Each row was made from one small tree. The marks that hang from a mark follow it in brackets, in alphabetical order. Every link used is in the known rows. Write each row's tree.
Known rows:
sapifen[tesuk]: [-0.21 -1.25 -0.64  1.85 -0.18  0.53  0.32  0.74  0.00 -0.58 -1.61 -1.14
  0.20 -0.22  1.07 -0.39  0.63  0.18  0.82  0.76  0.07 -0.48 -0.13  0.59
 -0.22]
sapifen[bori kupar[molu] ridok]: [ 0.10 -0.66  0.12 -0.19  0.47 -0.72 -1.75  1.24 -0.85  0.80 -0.82  1.95
 -0.49 -0.02  2.25  1.17 -2.23  0.78 -0.39 -1.49 -1.28  1.65  0.06  1.77
  2.00]
bori[mene[sapifen]]: [ 0.93 -0.08  0.43 -0.24 -0.36 -0.59  0.02  1.00  0.03 -0.67  0.25  1.26
  0.67  0.51 -0.40 -0.46 -1.35 -1.18  0.54  0.59 -0.17 -1.07 -0.54 -0.39
 -0.50]
ridok[molu[bori[mene[sapifen[kupar]]]]]: [ 0.43 -0.17 -0.51  1.01  0.36  0.01 -1.68  1.05 -0.09 -0.21  0.45  1.51
  0.51  0.07 -0.23 -0.43 -1.72  0.94 -0.40  0.33  0.26 -1.02 -0.43 -0.86
  1.49]
mene[sapifen[kupar ridok[molu] tesuk]]: [ 0.11 -1.95 -1.39  4.00  0.53 -0.63 -0.87  3.07  1.25 -0.22 -0.46 -1.23
 -0.05 -0.31  2.85  0.28 -1.20 -0.63  0.99  2.09 -0.32 -0.84  0.29 -0.92
  1.10]
ridok[molu[bori sapifen]]: [-0.72 -0.94  0.14  2.51  0.67  0.74 -2.51  0.18  0.02 -0.25  0.38  0.97
  0.19  0.32 -0.26 -0.20 -0.55  2.02 -0.38  1.10  0.61 -1.11 -0.66 -0.56
  1.24]
mene[bori ridok sapifen[kupar]]: [ 0.52 -1.72  0.30  6.15  0.60 -1.93 -0.28  0.34  0.43 -0.23  1.46 -0.23
 -0.80  0.20  2.14  1.28 -1.70 -1.64  1.68  1.68  0.25 -0.99 -0.83  0.47
  0.95]
tesuk[sapifen[bori[mene] kupar]]: [ 1.08 -0.86 -0.53  1.27 -0.52 -1.12  1.71  0.56 -1.36  0.91  0.12  1.32
  0.36 -0.04  0.09  0.94 -2.53 -0.01  0.04  0.42 -0.90 -0.95 -0.31  0.66
 -0.38]
molu[bori ridok sapifen]: [-1.23 -1.09  2.07  2.11  0.16  1.03 -3.43  0.64  0.13 -0.73  1.12  2.18
  0.56  1.91  0.42  0.94 -0.38  0.91  0.98  1.22  0.96 -0.29 -1.07  1.61
  0.29]
ridok[molu[bori mene sapifen[tesuk]]]: [-0.76 -1.78  0.29  6.24  0.41  1.17 -2.72  1.23 -0.50 -0.51 -0.41 -0.12
  0.42 -0.04 -0.91 -0.08 -0.90  1.80  0.19  1.40  0.43 -1.65 -0.37 -0.66
  0.86]
molu[mene[bori] ridok]: [-0.54 -1.42  1.87  3.19 -0.14  1.09 -1.71  1.35 -0.51  0.33  0.65  0.19
  0.72 -0.44 -2.55  0.87 -1.17 -0.02  2.13  0.34  0.47 -0.29 -0.16  0.62
 -0.09]
kupar[mene[ridok[molu] sapifen[bori tesuk]]]: [ 0.53 -1.77  1.04  2.94 -0.09 -0.55 -0.43  0.22  0.39 -1.62  0.15  1.75
 -0.24 -1.41  1.29 -1.05 -2.01  0.47  2.13  0.60 -0.08 -0.54 -1.23  1.48
  0.98]
bori[mene[ridok[molu] sapifen]]: [ 1.66  0.04 -0.25 -0.52  0.45 -1.21 -1.11  0.35  0.41 -1.03  1.58  1.33
  0.45  0.72  0.20 -1.41 -1.91 -0.38  0.62  0.23 -0.10 -1.02 -1.35 -1.12
  0.41]
tesuk[sapifen[bori kupar[mene molu]]]: [ 0.47 -1.22  0.57  1.78 -1.01 -0.63  1.94  0.09 -0.74  0.74 -0.29  0.85
 -0.44 -1.45  0.89  0.66 -2.77  0.40  0.89  0.20 -0.96  0.26 -0.22  1.40
 -0.79]
ridok[mene]: [-0.89 -0.75  0.57  1.87 -0.49 -0.21 -1.49 -0.97 -0.14 -0.07  1.10 -1.05
 -0.22 -2.07  1.07  0.46  0.43  0.25 -0.07 -0.92  0.44 -0.70  0.64 -0.62
 -0.20]
tesuk[sapifen[kupar[mene molu] ridok]]: [ 0.52 -1.45 -0.60  1.09 -0.73 -0.34  1.10  1.32  0.33  0.15 -0.30 -0.71
 -0.70 -1.55  1.44  0.34 -2.87  0.40  1.20  0.37 -1.10  0.17  0.48 -0.62
 -0.38]
mene[sapifen[tesuk]]: [-0.26 -1.30  0.09  4.28 -0.08 -0.32  0.56  1.37  1.24 -0.29 -0.52 -0.98
  0.13 -0.08  1.91  0.04 -0.27 -1.49  1.22  2.56 -0.05 -0.94 -0.01  0.14
 -0.89]
sapifen[ridok tesuk]: [-0.30 -1.72 -1.39  1.22  0.50  0.66 -1.06  1.85  0.33 -0.72 -2.04 -0.65
  0.16  0.04  1.49 -0.13 -0.27  0.73  0.80  0.64 -0.62 -0.45  0.49 -0.17
  1.04]
sapifen[bori kupar ridok[mene] tesuk]: [-0.51 -2.62 -0.96  3.78  0.18 -0.64 -2.43  1.82 -1.49 -0.01 -1.46  0.54
  0.04 -1.16  3.33  1.62 -0.89  0.90  0.06 -0.98 -0.69 -0.55  0.57  1.64
  2.52]
molu[sapifen[kupar[mene[ridok]]]]: [ 0.08 -1.66  0.72  3.17 -0.28 -0.59 -1.46  0.83 -0.52 -1.37  0.56 -0.45
 -0.70  0.16  1.72  0.54 -0.16  0.31  1.03  0.21  0.53 -0.38 -1.03  0.62
  0.92]
bori[mene[sapifen[kupar tesuk]]]: [ 1.12 -0.80 -0.29  1.14 -0.56 -0.74  0.08  1.98 -0.26 -0.94 -0.42  0.29
  0.57  0.38  0.83 -0.28 -1.14 -1.30  0.89  0.68 -0.12 -1.16 -0.54 -0.13
 -0.13]
mene[bori ridok sapifen[kupar tesuk]]: [ 0.33 -2.61 -0.15  7.50  0.47 -1.57 -0.06  0.84  0.47 -0.66  0.37 -1.08
 -0.63  0.08  2.94  1.03 -1.30 -1.50  2.30  2.26  0.28 -1.29 -0.89  0.82
  0.77]
sapifen[kupar[molu[mene[bori ridok]]] tesuk]: [ 0.29 -1.90 -0.24  4.74 -0.50 -0.17 -0.39  1.43 -0.50 -0.45 -1.46 -2.61
 -0.70 -0.82  2.44  0.23 -0.66 -0.16  1.51 -0.30 -0.14  0.64 -0.28  0.77
  0.11]
tesuk[sapifen[ridok]]: [ 0.22 -0.99 -1.14  1.00  0.07 -0.21  1.09  0.66  0.48  0.61  0.07 -0.35
  0.03 -0.38  0.14  0.47 -2.07  0.36  0.39  1.42 -1.03 -0.90  0.66 -1.31
 -0.69]
mene[bori ridok[molu[sapifen]]]: [-0.14 -1.86  0.18  3.17  1.20 -0.33 -1.93 -1.28 -0.12 -0.45  1.28  0.27
 -0.47 -0.02 -0.20 -0.05 -0.82  1.62  1.24  0.85  0.70 -1.13 -1.51 -0.08
  1.61]
kupar[mene molu[ridok]]: [-0.35 -0.74  2.79 -2.96 -1.31  1.21 -0.85 -0.12  0.99 -1.10 -0.03  0.87
 -0.58 -2.10  0.53 -1.44 -1.48  1.05  2.67 -1.29  0.08  2.35 -0.85  1.79
 -0.81]

Which tree is each row?
[ 0.08 -2.58  1.48  4.80 -0.54 -0.27  0.29  0.17  0.30 -1.88 -0.51  0.66
 -0.56 -1.61  0.94 -0.18 -1.73 -0.36  3.09  1.19  0.24 -1.09 -0.87  1.57
  0.47] | kupar[mene[bori ridok sapifen[tesuk]]]
[ 0.58 -1.12  0.91  7.36  0.40 -0.95 -0.71  0.84 -0.30 -0.30  0.47  0.04
  0.14  0.19  0.33  0.35 -1.81 -1.30  0.95  1.08 -0.62 -0.85 -0.39  0.48
 -0.19] | molu[mene[ridok sapifen[bori tesuk]]]
[-0.07  0.52  1.52 -0.82 -0.58  0.60 -0.95 -0.63  0.10 -0.25 -0.66  1.41
 -0.24  0.15  0.53 -0.55 -1.60  0.46  0.01 -0.86 -0.39  1.12 -0.39  0.75
 -0.80] | kupar[molu[bori[mene]]]
[-1.06 -2.48  0.45  3.54  0.61  0.45 -2.17  0.94 -0.65 -0.51 -1.45  1.09
  0.22  0.87  1.22  0.78 -0.20  1.27  0.57  1.47 -0.29 -0.85 -0.66  1.58
  0.96] | molu[sapifen[bori ridok tesuk]]
[ 0.43 -0.48  0.07  2.77 -0.21 -0.16 -1.34  1.71 -0.60 -0.95 -0.85  2.36
  0.56  1.16  0.85  0.68 -2.00 -0.61  0.03  0.51 -0.28 -1.36 -0.02  0.46
  0.88] | molu[bori[mene[sapifen[kupar ridok tesuk]]]]
[-1.04 -1.53  2.89  1.75 -1.00  1.26 -2.03  0.04  0.25 -1.73 -1.24  1.75
 -0.97 -1.13  1.24 -0.30 -2.17  1.45  1.59 -0.39 -0.23  0.97 -0.48  1.62
  0.00] | kupar[mene molu[bori sapifen[ridok]]]
[-1.13 -1.78  0.99  4.98 -0.43 -0.57 -1.26 -0.34  0.13  0.09  0.60 -0.43
  0.04 -2.04  2.12  0.84 -0.14 -0.51  0.51  0.76  0.13 -1.27  0.44  0.54
 -0.45] | ridok[mene[sapifen[bori tesuk]]]
[-1.32 -2.73  0.70  6.93 -0.69 -0.46 -1.06  0.37  0.01 -0.01  0.26 -1.92
 -0.34 -2.51  2.15  1.61 -0.13 -0.80  1.34  1.10  0.69 -1.80  0.68  0.08
  0.01] | ridok[mene[bori sapifen[kupar tesuk]]]
[-0.23 -2.70  0.87  4.77 -0.21 -0.43 -1.40  0.85 -1.36 -1.29 -0.88  0.68
 -0.30  0.21  2.13  0.70 -0.28  0.80  1.28  0.52  0.26 -0.61 -1.42  2.54
  1.15] | molu[sapifen[bori kupar[mene[ridok]] tesuk]]
[ 0.48 -0.45  0.19 -1.97  0.67 -0.25 -1.78  0.79 -1.44  0.04 -0.86  4.19
  0.82  0.80 -0.70  0.45 -2.29  0.99 -0.41 -1.01 -1.22 -0.34 -0.30  1.30
  1.90] | sapifen[bori[mene] ridok]
[ 0.88  0.56  0.44  0.69  0.07 -0.35 -1.44 -0.32 -0.97 -1.10  0.23  2.94
  0.42  1.55 -0.10  0.04 -1.74  0.13 -0.41 -0.81 -0.09 -0.81 -0.69  0.63
  0.83] | molu[bori[mene[ridok]]]
[-0.60 -0.96  2.65  2.13 -1.04  0.67 -0.93  0.54  1.16 -1.29 -0.98  1.86
 -0.89 -1.62  1.66 -0.38 -3.02  0.07  1.80  0.21 -0.63  0.99  0.02  1.39
 -0.35] | kupar[mene[sapifen[ridok]] molu[bori]]
[ 0.18  0.09  0.24  1.11 -0.49 -0.41 -0.63  0.74 -0.22  0.12 -0.28 -0.31
 -0.75 -0.02  2.21  0.62 -0.99 -0.09 -0.19 -1.03 -0.16  1.33  0.06  0.66
  0.45] | sapifen[kupar[molu[bori]]]
[-0.09 -2.16 -1.59  2.91 -0.01 -0.50 -0.15  1.06  0.01  0.90  0.72 -1.38
 -0.27 -1.97  1.00  1.04 -2.26  1.00  0.53  0.87 -0.51 -1.45  0.84 -1.93
  0.57] | tesuk[sapifen[kupar ridok[mene[bori] molu]]]
[-0.05 -2.01 -1.20  3.27 -0.33 -0.67  0.39  0.94 -0.21  0.76  0.47 -1.30
 -0.35 -1.57  1.30  1.57 -2.10  0.25  0.57  0.76 -0.63 -1.30  1.04 -1.26
  0.10] | tesuk[sapifen[kupar ridok[mene[bori]]]]
[ 0.27  0.14  1.34  1.65 -0.13 -0.01 -0.86 -0.63  0.40 -0.06  0.46 -0.98
 -0.79 -0.59  0.50 -0.77 -1.44  0.01  0.62 -0.93 -0.62  1.61 -0.33 -0.10
 -1.12] | kupar[molu[mene[ridok]]]
[-0.45  0.16  1.93  3.16 -0.56  0.79 -1.18 -0.18 -0.10  0.13 -0.61  0.27
 -0.43 -0.40 -0.06  0.05 -1.77  0.12  0.10 -0.55 -0.57  1.12  0.20  0.50
 -1.11] | kupar[molu[bori mene]]
[ 0.12 -2.09 -1.33  2.43  0.54 -0.46 -1.35  2.51 -1.40  0.04 -2.26  1.23
  0.19  0.29  2.61  1.30 -1.22  0.77  0.20 -0.31 -0.97 -0.09  0.09  2.06
  2.67] | sapifen[bori kupar ridok tesuk]
[ 0.54 -0.79  0.61  3.79  0.01 -0.72 -2.79  0.72 -1.45 -1.57  0.59  1.97
  0.00  2.24  1.32  0.92 -1.35  0.22 -0.17 -0.02  0.41 -1.34 -1.32  0.73
  1.32] | molu[bori[mene[ridok]] sapifen[kupar]]
[ 0.07 -0.95 -0.05  1.99 -0.88 -0.44  0.61  0.25  0.30  0.82  0.95 -0.99
 -0.41 -1.14  1.75  0.71 -1.97  0.08  0.68  0.47 -0.38  0.07  0.29 -0.34
 -1.29] | tesuk[sapifen[kupar[molu[bori ridok[mene]]]]]
[ 1.38 -0.57 -0.55 -1.19  0.41 -0.49 -1.68  0.11 -0.49 -1.49  0.78  0.90
  0.44  0.78 -0.08 -1.62 -0.95  1.01  0.61 -0.47  0.17 -1.01 -1.63 -0.65
  0.79] | bori[mene[ridok[molu[sapifen[tesuk]]]]]
[ 1.04 -1.49 -0.80  4.82  1.12 -2.02 -1.08  0.87  0.59 -0.29  1.22  0.38
 -0.21  0.29  3.46 -0.22 -1.71 -0.39  0.87  1.33 -0.21 -0.58 -1.41  0.74
  1.59] | mene[ridok[molu] sapifen[bori kupar tesuk]]
[ 0.25 -0.57  1.04  1.13 -1.19 -0.09 -0.47  0.89 -0.46 -0.84 -0.78  0.34
 -0.95 -1.17  1.89  0.30 -1.58  0.14  0.86 -1.49 -0.08  1.26 -0.12  1.32
  0.72] | sapifen[kupar[mene molu[bori]]]
[-0.66 -1.14  0.62  5.27  0.51  0.87 -2.89  0.90 -0.51 -0.22  0.37  0.48
  0.33  0.01 -1.40  0.10 -1.16  1.68 -0.19  1.05  0.42 -1.40 -0.34 -0.95
  1.00] | ridok[molu[bori mene sapifen]]
[-1.18 -1.41  2.66  3.89 -0.51  1.55 -2.81  0.68  0.35 -0.46 -0.39 -0.13
 -0.09  0.31  0.70  0.00 -1.10  0.76  1.59  0.64  0.10  1.02 -0.73  1.32
 -1.31] | kupar[molu[bori mene ridok sapifen[tesuk]]]
[-0.26 -0.79 -0.21  2.93  0.80 -0.30 -1.33  1.66  1.47  0.06  0.46  0.87
  0.11  0.09  1.19  0.22 -1.81 -0.37  0.27  2.06 -0.42 -0.91  0.41 -1.09
  0.76] | mene[sapifen[ridok[molu[bori]]]]
[ 0.12 -1.03  0.00  3.42  0.53 -1.39 -0.75  2.13  0.18  0.58  0.17  1.48
 -0.04  0.40  2.17  1.53 -2.02 -1.23  0.17  1.27 -0.84 -0.29  0.22  0.82
  1.25] | mene[sapifen[bori kupar ridok]]
[-0.63 -1.80  0.93  5.96  0.37  0.52 -2.68  1.86 -0.64 -0.53 -0.14 -0.78
  0.04  0.40 -0.91  1.04 -0.94  0.28  0.53  1.03 -0.30 -1.13  0.21 -0.94
  0.28] | molu[mene sapifen[ridok]]
[ 0.07 -0.79 -0.07  2.45  0.17 -0.96 -0.69  2.14  1.46  0.18  0.28 -0.73
 -0.63 -0.18  2.98  0.64 -1.73 -1.37  0.70  1.19 -0.68  0.54  0.42 -0.59
  0.17] | mene[sapifen[kupar[molu] ridok]]
[-0.43 -1.76  0.17  4.02  0.54 -0.43 -0.49  1.63  0.64  0.08 -1.08  1.29
  0.34  0.21  1.94  0.66 -1.48 -0.73  0.83  2.30 -0.86 -0.80  0.09  1.21
  0.38] | mene[sapifen[bori ridok tesuk]]
[-1.04 -1.13  1.31  4.09 -0.32 -0.84 -1.41 -0.69  0.13  0.35  1.32  0.14
 -0.05 -1.96  1.65  1.01 -0.50 -0.64  0.05  0.35  0.13 -1.03  0.50  0.26
 -0.40] | ridok[mene[sapifen[bori]]]
[-0.49 -1.05 -0.25  2.92  0.56  0.34 -2.58  0.87 -0.29 -0.22  0.47  0.62
  0.01  0.38  0.47  0.21 -0.61  1.80 -0.46  0.80  0.66 -0.95 -0.63 -0.53
  1.75] | ridok[molu[bori sapifen[kupar]]]
[ 0.16 -1.95  1.83  3.92 -0.45 -0.55  0.12 -0.12  0.25 -1.58  0.32  1.24
 -0.66 -1.46  0.48  0.08 -2.05 -0.44  2.73  0.83  0.26 -0.87 -0.81  1.32
  0.60] | kupar[mene[bori ridok sapifen]]
[-1.34 -3.04  1.48  3.30 -0.25  0.16 -3.68  1.03 -0.67 -0.39  0.99  0.01
  0.40 -0.30  2.50  1.20  0.63  1.07  1.68  0.38  1.01 -0.34 -1.13  2.28
  0.68] | molu[ridok[mene] sapifen[bori kupar tesuk]]
[-0.14 -1.29  0.21  5.10 -0.42 -0.59  0.12  1.81  1.06 -0.18 -0.70 -1.13
 -0.41 -0.13  3.43  0.51 -0.95 -1.59  1.08  1.87 -0.17 -0.01  0.00  0.62
 -0.58] | mene[sapifen[kupar[molu[bori]] tesuk]]
[-0.97 -1.73  1.87  3.90 -0.06  0.90 -1.99  0.47 -0.21 -0.05 -1.31 -0.28
 -0.43 -0.38  0.77  0.07 -1.28  0.95  0.95  0.42 -0.78  0.85 -0.35  1.02
 -0.78] | kupar[molu[mene sapifen[bori ridok tesuk]]]
[ 0.56 -1.29 -0.72  0.19 -0.27 -0.42 -1.24  2.66 -0.46 -1.04 -0.74  0.35
 -0.55 -0.89  1.60  0.71 -1.70  0.42  0.83 -1.31 -0.47  0.26  0.54 -0.02
  2.53] | sapifen[kupar[mene] ridok]
